Each row was made from one walk, in order. Every step used is in the known rows, and no mark comes twice. Write each row's walk.
In the rows, 128 means zero.
Known rows:
L, A: [153 148 173  89 168  74 140 116 139  97  80 110  92 180 151 101 143  99
 167 134 103 172 124 120 146 176 101 145 117]
A, V, U, M, E: [128 121 158 167 153 118 181 142 155  93 145 105 138 150 173 155 146 144
 119 120  95 121  84 154 102 173 180 109 127]
E, W, A, K: [135 147 168 120 107 111 121  98 165 148 116 103 114 142 153 158 148 110
 142  99  74 109 180 121 190 153  99 138 101]
A, X, Q, W: [167 134 141 129 172 100 125  63 134 129 113 121 139 195 128 182 134  90
 138 132 148 133 175 168 110 124 105 101  93]
V, A, X: [168  83 151 159 138 114 160 120  94 104 122 124 121 188 138 156 106 106
 135 147 150 188 111 175 141 147  99 107 132]
E, W, Q, X: [110  76 108  95 141 121 110  70 165 142 121 137 142 171 146 168 175  69
  84 126 136 115 175 104 149 147 101 159  74]
X, Q: [128 158 170 111 193  59 153 117 121 116 101  99  93 167 164 152 141 126
 136 140 152 133 170 171 119 130 114 139  87]
V, U, M: [144  99 154 136 134 102 146 151 179 133  77 124 116 190 180 134 126 129
  87 124 115 154 103 122 135 200 122 125 169]
K, A, X: [180  64 140 140 162 109 178 118 147 102 114 126 111 198 143 178 126 139
 173 173 140 192 114 160 115 103 131 123 127]
V, U, M, E: [138 105 138 142 144 107 166 164 165 125  95 121 103 175 178 132 103 130
  92 130 119 160  97 132 111 177 146 102 156]
T, E, W: [130 143 172 115 178 138 187  97 115 130 130 156 131 175 170 132 143 107
  95 130 154 129 134 104 163 145 115 149  98]
W, A, V, U, M: [131 143 174 155 131  99 155 150 158 105 118  82 113 161 169 125 154 125
 144  87  59 103 128 129 164 191 136 124 150]
T, E, W, A, X: [139 154 158 131 167 133 172  86 116 132 140 145 127 190 155 123 128  90
 122 126 136 116 155  98 179 140 105 132 122]
T, E, W, A, V: [122 167 182 135 170 141 190 103 111 115 152 133 136 156 164 129 157 105
 120 110 113  97 143 101 184 146 125 145 105]
K, A, W, E: [145 127 155 112 136 148 200 115 133  78 117 137 129 191 174 194 140 132
 132 141 158 182 101 163 128 104 111 146  79]
T, E, W, Q, X: [111 108 144 111 189 146 172  69 127 126 158 163 149 189 156 142 157  64
  78 137 161 107 155  86 158 141 104 151  84]
U, M, E, W: [116 120 130 151 141  98 176 123 164 159  89 110  96 146 190 170 124 128
 114 126 111 138 126 126  81 145 175 127 123]
V, U, M, E, W, Q, X: [119  71  98 135 138 129 136 128 186 138 115 138 130 169 158 156 122  87
  63 140 118 141 123  97 115 168 137 110 149]
Q, X: [151  66 148  96 166 101 130  74 177 122 107 101  92 180 125 142 144 108
 121 139 129 148 156 133  92 171 134 135  84]
X, Q, W, A: [144 172 173 108 168  91 131 110 122 130  81  93 109 144 143 161 155  87
 131  91 106 119 201 143 155 137  88 121  91]
E, W, A, V: [126 150 156 122 119 115 132 111 148 130 114 101 125 128 156 152 173 119
 137  92  76 105 161 121 181 156 126 152 101]
M, U: [126 132 134  94 176 113 166 139 133 149  66 100  97 244 166 101 144 121
 134 132 142 176 129 140 125 148  70 129 117]
L, A, V, U, M, E: [139 150 160 140 166 100 161 134 149  78 127 108 125 150 152 129 141 108
 155 137  70 153  81 120 119 179 154 115 150]
T, E, W, A, V, U: [128 158 175 133 163 155 179 119 118 112 151 146 146 157 158 124 147 102
  98 113 113 108 132  93 200 159 115 134 129]
M, E, W, Q, X: [106  92  96 109 161 122 148  98 143 125 141 122 113 151 150 155 133  90
 104 137 144 135 159 129 110 115 139 122  57]
K, A, W: [157 108 153 118 117 121 187 136 145  86  92 124 131 185 168 182 146 152
 153 147 145 182  86 156 113 111 122 153 103]
V, A, X, Q: [158 107 152 160 159  98 158 120  81 104 129 121 122 176 135 176 106  99
 135 161 160 180 135 184 135 125  97 107 131]
K, A: [164  75 165 119 165 106 192 154 143 102  91 115  93 167 160 164 144 153
 158 155 129 194 112 149 131 116 130 144 111]

Which walk is each row?
[140  71 124 114 128 127 170 109 156  79 121 130 148 201 157 191 161 108
 136 153 153 159 107 137 107 107 112 157  87] | K, A, W, Q, X
[127  92 137 133 103 132 152 114 103  82 129 128 160 187 153 168 138  74
  96 126 163 158 104 153 136 152  79 141  95] | V, A, W, Q, X
[140 180 180 123 173 101 141 104 121 117 108  88 127 130 139 176 171  95
 140  87  92  99 190 154 149 135 110 120  82] | X, Q, W, A, V
[116  63 125  98 177  95 134  79 158 108 137 117 119 210 151 137 163  69
 107 125 148 113 167 126 123 157 100 146  62] | W, Q, X
[136  99 137 120 124 121 186 134 137  78 113 133 148 203 180 181 159 121
 142 141 156 157  97 149 127 106 102 160  88] | K, A, W, Q
[134 146 167 131 112 152 181 116  79  77 125 135 143 177 169 173 118  96
  92 112 166 179  97 180 154 149  78 129  83] | V, A, W, E
[125 125 115 167 132  94 162 111 167 158 101 104  95 161 178 165 110 112
 139 126  95 126 142 122  93 141 166 111 144] | U, M, E, W, A, X
[135 153 129 121 132  92 108  89 142 148 103 114 113 160 140 163 139  95
 141 123 111 119 194 124 170 130 100 133 122] | E, W, A, X, Q
[169 143 193 117 119 135 130  91 158 135 101  91 126 152 139 156 154  89
 142  56  63 110 179 132 178 168  85 103  78] | Q, W, A, K
[155  85 175 145 168 118 205 142 141  78 134 107 122 147 157 187 172 163
 172 148 107 163  96 165 120 116 162 140  99] | K, A, V
[124 139 147 143 104 123 127 126 170 142 104 111 135 130 162 161 167 115
 111  96  63 104 142 100 180 176 132 143 150] | E, W, A, V, U, M
[173 101 139 138 192 138 175  86 129 106 130 139 128 182 131 226 133 101
 145 160 150 183 154 165 126  77 110 105 101] | K, A, X, Q, W, E
[171 159 149 110 181  84 112  68 132 107  98 122 127 187 117 151 137  63
 172 146 112 160 154 130 129 143  92 113 124] | L, A, X, Q, W
[120 182 161  98 124 137 168  74 126  85 122 131 138 215 188 163 140 107
 103  99 170 135 121 173 126 149  93 143  42] | A, W, E
[144  76 137 168 147 147 198 162 161 100 136 126 141 120 157 208 150 155
 132 158  92 170  77 135 118 114 182 122 148] | K, A, V, U, M, E, W
[133 175 171 101 199 125 149  74 113 121 107 122 120 154 149 192 152  77
  95 101 146 131 197 165 145 126  87 116  52] | X, Q, W, E
[109 138 138 170 136 101 179 126 160 145 112  90 104 129 187 170 140 125
 136 108  77 109 131 123  96 148 186 124 128] | U, M, E, W, A, V
[108 113 133 164 143 133 166 131 155 104 159 125 166 147 177 174 164 115
  97 116  98  99  99 135 128 162 164 121 120] | A, V, U, M, E, W, Q
[169 104 151 158 151 122 148 108  85 113 117 126 141 164 123 190 115  82
 121 139 149 181 140 177 142 127  88  98 125] | V, A, X, Q, W
[113 114 123  98 114 114 130  69 156  89 127 126 162 225 167 155 163  79
 107 115 163 106 128 143 100 155  92 158  52] | A, W, Q, X
[108 111 127  99 137 114 129 101 142 138 111 138 140 175 175 154 173  87
  93 110 142 113 163 117 172 144  89 166  75] | E, W, Q
[124 120 145 162 136 132 167 134 161 110 142 117 151 132 169 173 154 139
 103 122  89 119  92 139 114 167 180 117 133] | A, V, U, M, E, W
[127 159 111 131 159  97 147 113 119 132 128 100  92 142 144 157 103 110
 149 139 124 137 177 146 121  98 136 100  97] | M, E, W, A, X, Q
[146 159 150 134 163  63 130 104 130 117 115  87  88 198 145 131 119 102
 179 123 116 119 190 156 147 133  98 114 122] | W, A, X, Q
[144 128 166 134  92 126 167 142  90  87 100 121 143 172 164 159 125 116
 114 122 154 179  84 171 140 156  89 139 108] | V, A, W
[153 139 173  90 165 169 155  70 128 124 101 133 125 172 153 173 156  75
  80  67 128 146 166 147 164 158  85 113  41] | Q, W, E
